Each row was made from one path, in order. Every step used is in the known rows, and no mark comes twice. Write each row's path.
Known rows:
n > k: [4.7,11.4,7.5,1.5,15.0,-7.7,9.3,-6.8,-3.5,-16.9,6.3,-3.0,8.4,-5.7,10.6,-2.2,4.3,0.8,-2.4,-6.4,2.7,5.5,7.0,21.7]
r > t > f > k: [-4.3,11.3,8.0,-2.8,27.0,8.5,4.3,-10.0,16.5,6.7,1.4,2.7,-15.6,1.8,2.9,1.6,7.0,-6.9,26.2,-28.8,-12.1,-2.8,-3.9,-15.0]
l > t: [7.4,-6.3,10.4,-0.5,-8.4,15.3,7.6,-2.2,-3.4,9.3,6.0,-2.7,13.6,4.0,3.1,-8.2,5.2,18.4,-1.3,2.2,5.5,12.0,-2.5,-5.9]
r > k > f > b: [7.8,21.4,-37.3,3.7,45.0,-17.2,11.7,-2.5,8.2,-2.2,-12.8,2.8,-8.7,2.8,-25.1,6.0,0.6,7.8,-19.9,-16.1,6.5,7.8,-2.8,15.4]
b > f > t > r > k: [-9.9,6.4,3.8,2.7,-47.4,12.6,-6.1,-5.5,12.6,-8.2,-22.8,4.7,8.4,2.8,9.5,2.0,-6.6,-11.0,5.7,25.0,-9.8,-12.8,-2.6,12.5]
t > r > k > f > b: [6.7,17.4,-19.4,5.8,39.2,-18.6,-7.1,-2.1,6.5,0.4,-14.0,8.9,4.2,3.7,-23.1,8.6,-3.9,9.3,-17.0,2.3,6.0,-8.9,-3.5,31.2]
v > n > k: [-2.3,6.4,20.3,-0.6,21.6,-21.3,14.5,13.8,-13.0,-13.1,5.1,-16.2,9.3,-8.2,10.6,-3.8,6.0,1.2,-7.8,-3.9,-1.8,10.9,7.4,19.1]
t > r > k > f: [-0.5,2.1,-16.5,2.2,44.6,-14.2,-10.5,-1.5,7.3,-28.3,-14.7,7.0,10.5,3.4,-17.2,7.1,2.7,0.0,-4.9,24.5,12.5,-12.2,-4.8,21.5]
v > n > k > r: [-9.9,4.7,-3.5,6.4,-4.0,-18.6,6.2,18.2,-14.4,-5.0,13.6,-9.7,5.4,-8.6,20.6,1.3,11.5,1.5,-16.9,17.1,-12.3,-0.7,7.0,29.5]
q > l > t > f > k > r: [-4.9,-13.6,-21.4,2.5,-6.8,6.6,1.6,-5.8,-11.2,9.9,11.4,5.4,-8.3,-0.7,4.2,-5.4,3.1,6.9,20.1,-7.3,-22.2,-24.1,12.9,6.9]
b > f > k: [-2.1,2.6,-3.5,1.1,-8.6,-17.8,10.0,-7.5,3.9,-29.3,0.0,0.3,0.8,4.5,0.8,-1.7,2.2,-11.6,5.0,-24.1,-3.0,1.8,-1.8,-15.3]
f > k: [1.2,4.1,5.3,1.3,0.3,-13.8,12.6,-7.6,4.4,-17.7,9.1,-1.6,1.4,5.6,-0.3,-2.1,3.7,1.2,-0.7,-27.9,4.7,7.8,-3.7,-12.9]
n > k > f > t > l > q: [-2.8,11.0,-18.4,-9.6,13.9,8.4,-9.7,-10.3,-2.7,14.7,24.6,1.2,-9.5,-10.5,-18.9,10.7,-11.4,-14.1,1.0,-3.9,15.8,-0.6,13.6,-27.1]
n > k > r: [-3.3,8.8,-17.4,8.4,-11.6,-6.1,2.0,-2.1,-4.4,-8.4,13.1,4.3,4.4,-6.7,19.9,2.7,9.4,1.1,-10.8,14.3,-7.6,-5.6,6.9,30.0]
b > f > k > n: [-8.4,5.4,6.7,0.1,-32.6,-15.6,10.5,3.8,-8.4,-35.5,-1.2,-10.1,-5.2,1.0,15.5,-7.4,2.4,-6.0,-4.0,-27.8,-4.2,7.5,-2.1,-12.4]
l > t > r > k: [-1.4,10.9,6.0,3.7,-12.0,16.8,-5.7,-6.1,6.8,1.1,-6.6,2.6,17.9,3.7,12.9,-1.8,2.5,18.8,0.4,27.1,-2.4,-9.9,-1.6,23.4]
n > k > r > t: [-9.1,16.6,-8.8,6.9,-21.0,22.7,6.8,-2.2,9.5,14.3,8.8,6.9,-3.5,-6.3,29.7,1.7,18.4,-4.2,-9.1,14.5,-11.6,-6.0,6.1,28.8]
f > t > r: [1.4,-14.8,33.5,1.1,-39.1,13.1,-9.9,-0.6,0.7,14.5,-3.1,3.2,16.9,4.6,1.8,-2.1,-7.2,3.2,1.2,15.2,4.3,0.6,-5.8,1.2]
v > n > k > f > t: [-14.5,10.3,9.3,-0.8,10.4,3.6,9.7,9.0,-11.6,19.9,-0.7,-12.5,2.4,-9.0,-15.9,5.5,4.6,-7.8,-12.5,-2.5,5.1,7.0,9.6,6.1]
b > f > t > l > q: [3.9,-13.9,-6.9,-11.2,-33.0,2.2,-8.8,0.4,2.9,-1.0,15.2,-1.3,-6.7,-0.4,-2.2,0.3,-19.0,-18.4,11.5,2.1,4.2,9.2,1.4,-52.1]
r > t: [5.5,-6.8,16.9,-2.6,2.6,15.2,12.6,3.9,13.8,2.6,-3.1,-0.1,0.4,4.2,9.3,-6.9,10.1,-0.4,0.3,-2.3,5.5,17.7,-6.9,-7.7]
l > q: [11.4,-5.2,-11.2,-8.4,22.8,-16.0,7.5,6.1,12.1,-20.5,33.6,-3.0,13.2,0.7,-3.8,-5.0,-1.9,-1.5,-1.3,3.9,11.8,27.6,0.4,-12.7]
b > f: [7.7,-14.4,-1.1,-1.6,3.4,-16.3,5.3,2.7,0.0,-31.3,-7.4,-0.9,8.1,3.7,0.2,-5.9,-0.2,-8.1,4.1,0.8,1.2,9.2,-4.7,-7.1]
k > r > t > f: [-2.5,-9.0,-13.9,1.3,13.7,11.5,-8.0,5.2,11.6,10.9,1.0,8.2,-12.6,-0.5,12.1,2.2,10.7,-3.4,15.5,17.5,-16.8,-6.7,-7.2,1.7]
v > n > k > f > t > l > q: [-9.6,6.5,-3.8,-11.3,20.4,-3.6,-4.8,10.6,-12.3,17.9,23.8,-12.4,-8.7,-12.8,-18.9,9.9,-10.0,-13.7,-4.7,-0.5,11.0,6.3,13.8,-30.8]

Which path is each row?
[20.4,3.1,-2.9,-0.2,43.6,-25.3,-2.7,0.1,-2.0,10.1,0.1,0.6,-6.6,1.2,-13.3,-0.3,-10.4,10.2,10.6,-25.6,-10.1,7.7,-4.3,4.4]
t > f > b
[-1.4,-14.5,25.5,0.4,-48.2,8.5,-12.4,-1.0,1.6,3.5,-11.9,5.4,17.0,3.7,1.9,-1.5,-8.6,-9.8,6.6,18.5,-5.1,-5.3,-3.9,-2.3]
b > f > t > r
[-3.6,12.9,-23.4,-3.7,-11.2,15.3,-7.8,-1.2,8.9,12.5,34.4,6.7,-14.4,-10.0,27.2,6.3,4.5,-11.1,-0.5,16.9,-4.6,-6.4,10.8,-5.8]
n > k > r > t > l > q
[3.4,-23.0,2.2,-4.7,3.0,6.9,-11.7,-2.9,-11.6,11.5,-12.1,0.2,-14.3,2.6,-27.1,5.7,-10.2,-3.5,0.6,-6.3,20.4,0.9,-6.7,-44.6]
k > f > t > l
[16.4,0.9,-15.3,2.0,44.0,-18.5,5.5,2.2,-3.6,9.7,-0.7,3.2,-0.9,3.8,-32.8,3.0,-2.1,9.1,-19.0,-22.6,13.4,14.0,-4.4,1.1]
k > f > b
[-15.6,7.4,-19.1,7.3,-45.6,12.7,7.7,-2.9,16.6,1.3,1.8,10.4,-11.6,3.2,20.3,2.3,16.9,-16.9,-2.0,-3.6,-17.0,-10.2,-2.6,-9.9]
b > f > k > r > t
[6.1,-7.6,10.1,-4.9,39.1,8.3,-0.1,0.2,12.8,3.0,-5.3,0.9,-7.9,0.7,2.8,-2.8,5.2,-4.0,25.3,-3.7,-7.2,4.5,-6.8,-5.8]
r > t > f
[-10.3,12.7,17.7,-4.1,2.6,9.0,5.2,1.3,4.7,0.2,0.1,-8.3,-21.9,-0.9,18.0,-4.8,7.7,-2.8,18.1,-32.3,-13.7,3.7,-4.4,-12.5]
r > t > f > k > n
[6.7,-21.5,20.5,-3.1,-32.2,9.5,-5.5,-2.8,-10.2,10.7,-7.7,-3.9,-11.9,3.3,-0.1,-2.5,-14.1,1.4,5.4,-7.9,9.7,5.9,-7.4,-40.1]
f > t > l
[20.8,-11.9,1.6,-2.9,27.1,0.5,7.5,-1.3,-14.8,27.8,-1.7,-0.9,-3.8,0.3,-12.2,-12.1,-11.0,18.5,15.4,-24.9,-15.3,-1.5,11.8,14.5]
q > l > t > f > b
[11.7,-32.1,29.6,-2.5,-10.1,11.5,-1.0,2.9,-15.0,3.2,-1.6,1.7,23.9,3.7,3.4,-16.4,-3.8,15.1,5.4,16.0,2.8,-8.8,9.1,22.5]
q > l > t > r
[-8.3,12.3,16.6,1.7,-36.0,17.3,-4.6,5.0,-5.6,-4.1,-8.3,-8.0,11.9,0.6,27.5,-7.9,3.1,23.9,-7.3,24.5,-2.9,-4.0,-2.3,26.7]
l > t > r > k > n
[-9.1,10.2,-26.0,1.2,4.0,14.9,9.7,-6.2,12.6,2.1,-16.3,-0.1,-6.7,2.0,-19.8,5.9,2.9,-5.1,-6.9,4.5,10.7,5.9,-3.1,-3.1]
r > k > f > t
[15.3,-17.5,-6.6,-11.7,23.2,-21.5,-7.3,4.9,-0.5,-20.7,26.3,-3.0,-2.0,0.5,-2.8,-2.3,-12.7,-1.4,5.7,-0.8,17.1,15.1,-2.0,-40.0]
t > l > q
[-5.1,5.0,15.7,0.4,-24.1,-12.4,12.7,3.5,-8.7,-23.5,7.9,-13.2,-4.6,2.8,14.2,-8.0,4.1,6.0,-9.6,-30.4,3.0,14.5,-3.9,-9.9]
f > k > n
[-9.4,-0.1,-26.5,9.0,-34.7,-15.1,3.2,-2.9,3.4,-20.6,6.3,7.6,-3.5,3.3,10.3,3.1,7.5,-11.4,-4.0,-3.3,-11.9,-11.0,-2.0,-5.4]
b > f > k > r
[8.0,2.9,-15.8,3.3,21.8,6.5,2.6,-2.5,-6.3,21.0,-16.4,7.7,7.2,3.3,-22.2,-3.4,-4.9,17.1,-12.5,3.5,0.8,-18.1,12.9,41.1]
q > l > t > r > k > f > b
[9.2,27.2,-15.5,4.7,45.6,-14.3,7.5,-8.2,-5.7,13.8,3.7,2.8,-1.4,-5.8,-22.8,6.6,0.7,4.7,-20.1,-25.9,6.3,3.2,9.1,26.8]
n > k > f > b
[-4.8,6.3,-0.1,-1.8,57.3,-21.5,8.7,13.0,-14.9,-12.6,2.1,-12.0,6.9,-8.9,-16.6,4.4,8.5,-3.6,-12.3,-2.1,8.5,6.5,8.2,14.8]
v > n > k > f
[-1.9,-14.5,15.4,0.3,-3.3,11.1,-15.6,-0.3,-0.5,14.8,-6.5,7.1,14.1,3.6,-24.8,4.6,-4.0,-2.0,-3.7,16.9,14.4,-3.8,-4.9,-2.4]
k > f > t > r
[-5.8,1.5,-24.2,6.2,10.8,-18.4,-8.7,-5.5,1.6,-8.9,12.2,6.7,-12.2,0.2,2.6,6.9,4.3,-1.5,15.4,-8.4,-17.0,-15.1,-3.4,-3.3]
t > f > k > r
[-17.3,7.8,12.4,0.9,-71.2,13.1,-5.8,5.6,0.6,-14.9,-24.7,-6.2,2.6,0.4,24.2,-4.1,-5.6,-6.8,-3.3,21.3,-11.8,-7.2,-2.8,15.5]
b > f > t > r > k > n
[1.7,-21.5,-2.5,1.7,-22.1,12.8,-9.4,6.5,-0.4,8.3,-2.8,6.4,-19.6,2.7,19.9,0.5,5.1,-0.6,-1.8,12.7,-0.4,-5.7,-9.8,-24.3]
k > r > t > l
[-15.8,6.0,28.0,0.3,4.8,3.2,-8.8,9.8,-14.4,22.7,-1.8,-5.7,14.4,-8.2,-14.5,8.2,0.2,-6.2,-9.2,15.5,3.0,-9.7,8.6,19.5]
v > n > k > f > t > r
[-6.6,6.4,12.2,3.4,-37.9,15.2,-3.5,-4.8,12.6,3.6,-14.5,2.0,8.9,4.2,8.5,0.8,-4.8,1.6,0.4,21.6,-0.8,-5.4,-4.0,15.2]
f > t > r > k
[14.0,9.2,5.8,-0.8,34.0,4.2,2.6,-0.5,11.9,32.3,-4.4,3.9,-15.9,1.6,-3.2,-0.8,-1.3,5.3,12.6,-25.3,-13.8,9.0,-5.2,2.3]
r > t > f > b
[7.1,-11.0,29.3,1.2,-14.1,14.4,-11.5,-1.7,-4.5,12.3,5.5,3.6,26.0,4.3,5.7,-5.5,0.3,20.1,1.7,20.2,3.9,-4.1,-2.8,10.0]
l > t > r
[1.4,2.7,2.6,2.6,8.7,-11.3,-4.8,-0.7,9.6,-28.4,-11.2,2.6,13.2,3.7,8.4,-0.2,-0.4,5.6,-0.2,22.0,2.0,-6.9,-5.6,26.3]
t > r > k
[3.8,-22.3,13.4,-3.3,-42.3,6.3,-8.6,-2.7,-9.7,-0.9,-16.9,-1.5,-12.1,2.5,0.8,-0.7,-15.1,-11.2,10.9,-5.0,2.2,-1.8,-5.4,-43.6]
b > f > t > l
[-4.7,-1.6,-21.2,-1.8,5.6,9.2,-4.6,-8.0,-0.4,1.0,-23.0,-0.4,-22.0,1.7,-20.5,9.1,-8.5,-4.8,-0.2,0.0,15.5,-6.9,-5.2,-30.8]
r > k > f > t > l
